In the rows, 128 means zero.
Known rows, with every way that one mark hangs from another
(viga (lusesed nifo) zuka): [147  62 134 105 137 134 115 114 133 104 138 133 139 111 148 138  91 115]
(lusesed (nifo ponu)): [159 138 141 103 136 136 122 113 136  98 136 135 142 100 153 135 119 135]
(viga (lusesed (nifo nere (ponu pidifir))) zuka): [151  41 149 103 132 139 132  90 146 101 137 132 140 113 159 138  86 125]
(pidifir (lusesed (nifo nere))): [155  87  96 103 140 136 136 110 136 106 138 133 138 107 153 123  98 125]
(ponu (pidifir kuvud lusesed nere) (viga zuka)): [114  23 123 107 128 124 106  94 117 101 128 141 129 117 157 106 114  95]
(nifo ponu): [116 157 146 104 140 140 118 114 134  97 135 135 138  98 150 133 120 137]
(ponu (pidifir (lusesed nifo)) viga): [138 102 128 106 131 119 112  95 133 101 135 136 132 114 143 119 101 101]
(pidifir kuvud nere (ponu viga)): [119  61 130 106 124 130 113 136 119 108 138 131 129 106 166 103 146 109]
(nifo lusesed): [117 136 106 104 134 139 111 113 140 104 134 138 137  98 139 131  94 107]
(ponu (pidifir kuvud) (viga zuka)): [108 102 150 107 125 123 108  95 134  99 129 149 130 109 148 121 127  98]
(pidifir kuvud nere (ponu (viga lusesed zuka))): [118  20 134 107 125 131 109 137 120 109 138 128 129 113 164 107 126 106]
(nifo lusesed ponu): [119 153 123 102 135 145 111 113 145  97 133 136 138  97 140 132  90 123]
(nifo lusesed nere (ponu (pidifir kuvud) viga)): [120 100 128 101 124 141 133  97 162  96 133 146 132 102 154 122  91 114]
(viga lusesed zuka): [113  75 135 107 139 136 112 115 132 106 138 133 135 110 145 136  93 115]
(nifo (ponu (viga lusesed))): [113 127 150 106 138 133 113 138 136  96 142 134 131 106 146 132 100 128]
(viga (lusesed (nifo (ponu pidifir))) zuka): [147  70 149 105 134 135 114  90 138 100 135 132 140 113 149 138  88 120]
(viga (lusesed (nifo nere)) zuka): [150  35 133 103 135 138 133 114 142 105 139 133 138 111 157 138  90 119]
(nifo (ponu pidifir)): [113 149 153 105 136 136 116  77 136  97 133 136 138 102 149 130 119 129]
(nifo lusesed (ponu pidifir)): [117 147 130 102 131 140 109  77 148  96 130 137 139 101 140 130  88 116]
(nifo nere (ponu (viga zuka))): [118  90 166 103 129 138 141 134 151  94 133 135 131 102 166 132 114 134]

Rows
[156  34 118 104 127 125 114 134 118 108 138 112 132 116 162 105 111 109]  (pidifir (lusesed nifo) nere (ponu viga))
[138  12 143 107 127 120 114 100 123 103 144 133 132 117 160 123 101  98]  (ponu (pidifir nere) (viga (lusesed nifo)))
[141  11 139 106 124 119 111  94 120  99 129 130 133 119 160 115 105  96]  (ponu (pidifir (lusesed nifo) nere) (viga zuka))
[152  46 144 103 135 141 133 112 145 101 138 131 139 110 159 140  86 130]  (viga (lusesed (nifo nere ponu)) zuka)
[111   4 140 108 127 125 107  97 121 103 136 143 129 117 158 116 110  94]  (ponu (pidifir kuvud nere) (viga lusesed zuka))
[121  99 119 103 139 144 141  73 147 101 134 142 137 105 159 118 109 135]  (nifo nere (ponu (pidifir kuvud lusesed)))
[123  41  75 106 146 138 114 111 106 108 136 142 135 108 158 103 119 117]  (pidifir kuvud lusesed nere)
[157  69 164 103 125 127 118 102 131  94 132 133 139 108 163 129 119 118]  (lusesed (nifo (ponu (pidifir nere) (viga zuka))))
[117  68 160 104 132 140 139 135 151  96 138 133 130 107 163 134  96 132]  (nifo nere (ponu (viga lusesed zuka)))
[152 123 115 103 140 131 115 125 131  99 136 131 136 109 144 123  97 125]  (pidifir (lusesed (nifo (ponu viga))))
[158  38  92 103 140 134 116 124 112 101 136 140 137 110 162 105 114 122]  (pidifir kuvud (lusesed (nifo (ponu viga))) nere)
[144  89  96 104 137 133 129  64 136 107 135 146 139 109 151 115 110 113]  (ponu (pidifir kuvud (lusesed (nifo nere))))
[111  31 165 107 121 121 111  97 122  99 130 135 130 112 164 122 124  96]  (ponu (pidifir nere) (viga zuka))
[157  84 146 103 129 128 118 102 129  96 136 141 138 106 161 123 125 120]  (lusesed (nifo (ponu (pidifir kuvud nere) viga)))
[106  70 157 109 128 122 107  99 137 101 136 136 128 116 145 130  95  96]  (ponu pidifir (viga lusesed zuka))
[157 121 159 103 130 130 117 130 138  94 133 135 138 103 154 135 117 127]  (lusesed (nifo (ponu (viga zuka))))
[138  86 124 106 128 122 107  92 132 100 128 145 132 115 144 114 108  97]  (ponu (pidifir kuvud (lusesed nifo)) (viga zuka))
[117  47 112 107 137 130 115  67 116 106 134 131 137 112 157 113 110 109]  (ponu (pidifir lusesed nere))
[143  87 113 104 135 131 130  65 138 106 135 135 139 110 152 122 102 114]  (ponu (pidifir (lusesed (nifo nere))))
[158  79 164 101 124 131 139 100 151  95 133 136 137 106 166 133 113 125]  (lusesed (nifo nere (ponu pidifir (viga zuka))))
[119 106 140 103 134 144 144  75 149  99 136 145 137 101 164 124 122 135]  (nifo nere (ponu (pidifir kuvud)))
[148  98 123 105 141 136 117  92 135 103 144 141 140 109 146 131  96 123]  (viga (lusesed (nifo (ponu (pidifir kuvud)))))
